Known rows, with every way that one mark hangs from another:
(totafod (besiz rarur) riki): 12; 20; 1; 16; 21; -11; 8; 6; 18; 4; -29; 10; -16; 39; 4; 10; 2; 22; -24; -3; -12; -8; -2; -3
(besiz (lafu bebap) (rarur (timoz gemok)) totafod): 44; -35; -14; 15; 0; -4; -27; 2; 33; -11; -13; 4; -16; 17; 1; 5; 14; -2; 11; -28; -2; -3; 1; 21
(vufu (totafod besiz)): 4; 8; -11; -15; -7; -9; -14; 10; 12; -2; 2; 10; 2; 1; 2; -15; 17; 24; -11; 5; -9; -17; -3; -1
(besiz (lafu bebap) rarur (totafod (timoz gemok))): 39; -19; -5; 17; -10; -5; -16; -4; 35; -8; -26; 5; -32; -10; -3; 7; 14; 5; -8; -29; -6; -2; -4; 23
(totafod (riki relod)): -3; 22; -10; 20; -3; -13; -16; 6; 5; 23; -34; 23; -26; -14; 7; -25; 4; 14; -1; 23; -7; -12; -19; -11
(besiz (lafu bebap) rarur totafod): 21; 1; -14; 36; -1; 2; -54; -2; 32; 3; -32; -1; -15; 8; 1; 4; 11; 21; 12; -4; -3; -15; -6; 27
(lafu bebap (besiz (totafod riki timoz))): 22; -14; -15; 11; -1; -18; -16; 8; 17; 3; -49; 3; -46; 11; 28; -8; 6; 12; -18; 1; -9; -17; -19; 20
(relod (timoz gemok muvu)): 10; -39; -28; 22; -10; 3; 10; -3; 19; -18; 19; 18; -26; 55; -9; 3; 3; -5; 9; -27; 6; -23; 2; -6
(riki (totafod besiz timoz)): 4; -6; -6; -23; -36; -25; 22; 18; 15; 2; -33; 12; -3; -17; 7; -13; 11; 15; -36; 1; -6; 2; -2; 13
(besiz rarur totafod): 8; 14; -14; 15; 7; -1; -37; -2; 21; 7; -12; 7; -7; 22; -10; 0; 5; 21; 2; -1; -3; -27; -8; 14
(relod timoz): -14; -13; -26; 12; -21; -3; -5; 2; 10; 5; -7; 13; -11; 26; -10; -12; 14; 5; 7; 4; 3; -23; -6; -3
(timoz gemok): 11; -7; -8; -5; -10; 2; 1; 1; 20; -1; 6; 10; -10; 4; -1; -12; 7; 6; 13; -6; 1; -26; -10; -10
(rarur (besiz lafu totafod) (timoz gemok muvu)): 73; -47; -35; 5; -11; -6; 9; 13; 30; -35; 17; 8; -13; 39; 18; 11; 8; 1; 0; -13; -13; -4; 1; 6
(rarur (besiz (lafu bebap) totafod) (timoz gemok)): 47; -62; -18; 2; -22; -3; -10; 15; 28; -19; -7; 5; -14; 3; 22; -2; 20; -3; 13; -2; -13; -10; -3; 14
(rarur (besiz lafu (totafod riki))): 37; 22; -25; 4; -9; -10; 2; 8; 24; 1; -31; 3; -40; 15; 18; -4; 10; 25; -2; 24; -19; -9; -9; -2
(totafod (besiz (lafu bebap) rarur) (timoz gemok)): 43; -31; 12; 19; -10; -8; 10; 7; 34; -16; -26; 5; -12; -8; 8; 21; 18; 7; -27; -31; -12; 9; 1; 15
(lafu bebap (besiz (rarur (timoz muvu)) (totafod riki))): 47; -33; -30; 44; 42; -11; -32; 7; 22; -19; -24; 4; -23; 82; 22; 14; -5; 6; -10; -23; -4; -12; -5; 26
(riki rarur relod (totafod besiz (timoz gemok))): 7; -16; 12; -27; -43; -24; 31; 16; 13; 22; -16; 35; 6; -42; 3; -20; 11; 10; -31; -21; -14; 13; -2; 11
(besiz rarur): 4; 16; -10; 20; 12; 1; -19; 1; 18; 2; -9; 8; 12; 17; -12; -2; 8; 17; 1; -2; -1; -19; -8; 1
(gemok (timoz muvu)): 8; -26; -28; 27; 5; 3; -23; 9; 12; -10; -17; 11; -10; 51; 1; -1; 0; 6; 2; -4; 9; -22; -23; 1
(vufu (totafod besiz timoz)): 10; 0; -10; -22; -12; -20; 7; 14; 9; -7; -7; 15; -2; -15; 0; -15; 20; 17; -36; -1; -13; -1; -6; 2
(besiz lafu (totafod (riki rarur) (timoz gemok muvu))): 53; 8; -28; -3; 5; -17; 36; -4; 29; -3; -12; 25; -47; 39; 3; -3; -8; 7; -20; -38; -14; 21; -5; 4
(riki rarur (totafod (timoz gemok))): 1; 0; -7; -40; -25; -16; 41; 5; 18; 14; -5; 25; 5; -15; -14; -30; 7; 3; -11; -30; -3; 9; -4; 4
(riki (rarur besiz) (relod (timoz muvu)) totafod): -12; -28; -26; 21; -28; -8; 5; 14; 7; 10; 1; 37; 16; 18; -8; -16; 10; 12; -3; -4; -11; -2; 2; 12
(muvu (timoz gemok)): 32; -26; -10; 3; -21; 2; 9; 2; 14; -18; 3; 14; -29; 12; -6; -15; 11; 5; 17; -9; 4; -22; -20; -4
(vufu (totafod (riki relod))): -6; 39; -17; 3; 6; -17; -23; 2; 0; 20; -20; 24; -30; -24; -5; -40; 12; 18; -2; 17; -8; -8; -15; -13
(totafod riki): -1; 24; -18; 5; 9; -9; 2; 3; 12; 10; -26; 13; -26; 20; 3; -21; 1; 13; 1; 13; -4; -14; -14; -13

Rows:
19; 13; 2; 9; 15; -22; 29; 9; 14; -1; -38; 16; -20; 23; 1; 8; 6; 14; -49; -9; -16; 8; -5; 0
(totafod (besiz rarur) riki timoz)
17; -6; -16; 18; 4; -7; -37; 5; 20; 8; -40; -3; -43; 28; 30; -7; 3; 20; 7; 8; -4; -33; -16; 16
(lafu bebap (besiz (totafod riki)))
-19; 22; -26; 9; -8; -18; -12; -1; -3; 21; -18; 27; -44; -3; -16; -37; 19; 9; -2; 9; -4; -8; -6; -13
(vufu (totafod (riki (relod timoz))))
-10; 46; -23; -22; 23; -12; 7; -1; 5; 21; -2; 25; -6; 19; -16; -40; 7; 19; 1; -6; -11; 1; -10; -13
(vufu (totafod (riki rarur)))
12; -30; -28; 24; 5; -11; -15; 15; 3; 6; 7; 41; 37; 22; 2; -19; 0; 1; -4; -9; -9; 7; -13; 6
(riki (rarur (timoz muvu)) relod)
-7; 6; -10; -4; -39; -24; -5; 13; 7; 17; -37; 24; -5; -57; -3; -34; 12; 11; -20; 12; -2; 2; -13; 11
(riki relod (totafod timoz))
27; 26; 2; 18; -30; -18; -18; 11; 27; 15; -38; 7; 2; -29; 6; 3; 15; 33; -17; 2; -7; 8; 4; 17
(riki relod (totafod (besiz lafu rarur)))
27; -21; -19; 31; 9; -5; -26; 8; 23; -9; -25; 5; 17; 14; 0; -1; 17; 3; 4; -9; -2; 7; -4; 15
(besiz (lafu bebap) (rarur timoz))
55; -75; -24; 27; -3; 2; 5; 17; 27; -41; 8; 10; 5; 28; 21; 8; 12; -9; 7; -14; -11; 1; -1; 5
(rarur (besiz (lafu bebap)) (timoz gemok muvu))
34; -15; -20; 6; -20; -13; 2; 23; 10; 10; -4; 28; 43; -19; 11; -16; 22; 11; -4; 14; -24; 17; -11; 0
(riki (rarur (besiz lafu) timoz) relod)
34; -46; -28; 6; 6; -5; 10; 8; 17; -27; 21; 19; 2; 46; 4; -5; -1; -11; 3; -23; 2; -9; -4; -5
(rarur (timoz gemok muvu))
63; -10; -12; 8; -3; -21; 52; 7; 29; -25; -20; 13; -49; 31; 21; 16; -2; 7; -40; -26; -14; 21; 0; -7
(totafod (besiz lafu) riki (timoz gemok muvu))
29; 9; -22; -5; -17; -1; -6; 10; 25; 10; -4; 11; 12; 9; 8; -6; 14; 29; 6; 10; -22; -7; -9; 10
(riki (rarur (besiz lafu totafod)))
25; -11; 2; 37; -2; 0; -28; 9; 31; -5; -31; 0; 5; 9; 12; 18; 15; 23; -7; -6; -9; -4; -1; 19
(totafod (besiz (lafu bebap) rarur))
40; -38; -11; -1; 3; -15; 22; 13; 26; -26; 7; 14; 7; 52; 0; 12; 0; 0; -22; -42; 0; 6; 16; 13
(riki (totafod (besiz (rarur (timoz gemok muvu)))))
8; 17; -4; -8; -7; -32; 7; 13; 0; 10; -33; 28; -32; -34; 6; -25; 16; 16; -45; 9; -19; 10; -11; -5
(vufu (totafod besiz (riki relod) timoz))
35; 21; -5; -6; -26; -25; 22; 12; 30; -3; -40; 2; -1; -12; -1; 6; 16; 24; -41; -13; -9; 23; 6; 19
(riki (totafod (besiz lafu rarur) timoz))
19; -23; -13; 26; -16; 5; -20; 14; 24; -10; -22; 1; 6; -13; 18; -4; 20; 17; 12; 21; -14; -14; -11; 7
(rarur (besiz (lafu bebap)))
22; -14; -9; 33; 9; 4; -59; 2; 27; 2; -22; -7; -5; 25; 15; 11; 10; 24; 8; -7; -2; -38; -11; 30
(lafu bebap (besiz rarur totafod))
28; -22; -7; 15; 8; -13; 43; 12; 8; -2; -1; 45; -11; 6; 6; -9; 0; 1; -29; -16; -27; 13; -12; -10
(totafod (riki (rarur besiz) relod) (timoz gemok muvu))
5; 26; -12; -16; 9; -17; 5; 8; 9; 3; -15; 12; -27; 16; 5; -19; 11; 23; -18; 6; -12; -8; -4; -10
(vufu (totafod besiz riki))
23; -3; -9; 7; 24; -21; 18; 14; 12; -4; -25; 15; -3; 51; 6; 6; 6; 7; -30; -8; -12; 6; 1; -2
(totafod (besiz (rarur timoz)) riki)
19; -22; -4; 23; -21; -2; -25; 14; 27; -4; -33; 1; -3; -3; 25; 5; 15; 20; -1; 8; -9; -9; -7; 14
(totafod (besiz (lafu bebap)))
52; 11; 1; 12; 3; -20; -1; -1; 21; 10; -29; 11; -50; -5; 12; 6; 7; 14; -29; -19; -12; -9; -13; 7
(lafu (besiz rarur (totafod (riki relod) (timoz gemok))))
19; -31; -7; -2; -24; -14; 33; 16; 13; -2; 5; 40; 13; -21; -1; -17; 6; 4; -22; -21; -18; 11; -4; 8
(riki (rarur besiz) relod (totafod (timoz gemok muvu)))
54; -7; -22; -4; 14; -16; 31; 0; 24; -5; -1; 18; -36; 57; 17; 4; -9; 10; -24; -41; -13; -2; -10; 6
(lafu (besiz (totafod (riki rarur) (timoz gemok muvu))))
28; 17; -4; 11; 16; -22; 5; 5; 21; -8; -44; 8; -31; -2; 0; -1; 20; 19; -40; -17; -17; 25; 1; 10
(vufu (totafod (besiz (lafu bebap) rarur) riki timoz))
30; -5; -9; 10; 12; -19; -10; 2; 13; 11; -18; 25; -37; 14; -3; -10; 4; -2; -8; -14; -7; -4; -5; 1
(besiz (rarur (timoz gemok)) (totafod (riki relod)))
28; -32; -8; -16; -23; -7; 18; 11; 19; -12; 0; 13; -21; -10; 6; -4; 14; 5; -16; -1; -17; -21; -9; 3
(rarur (besiz (totafod (timoz gemok))))
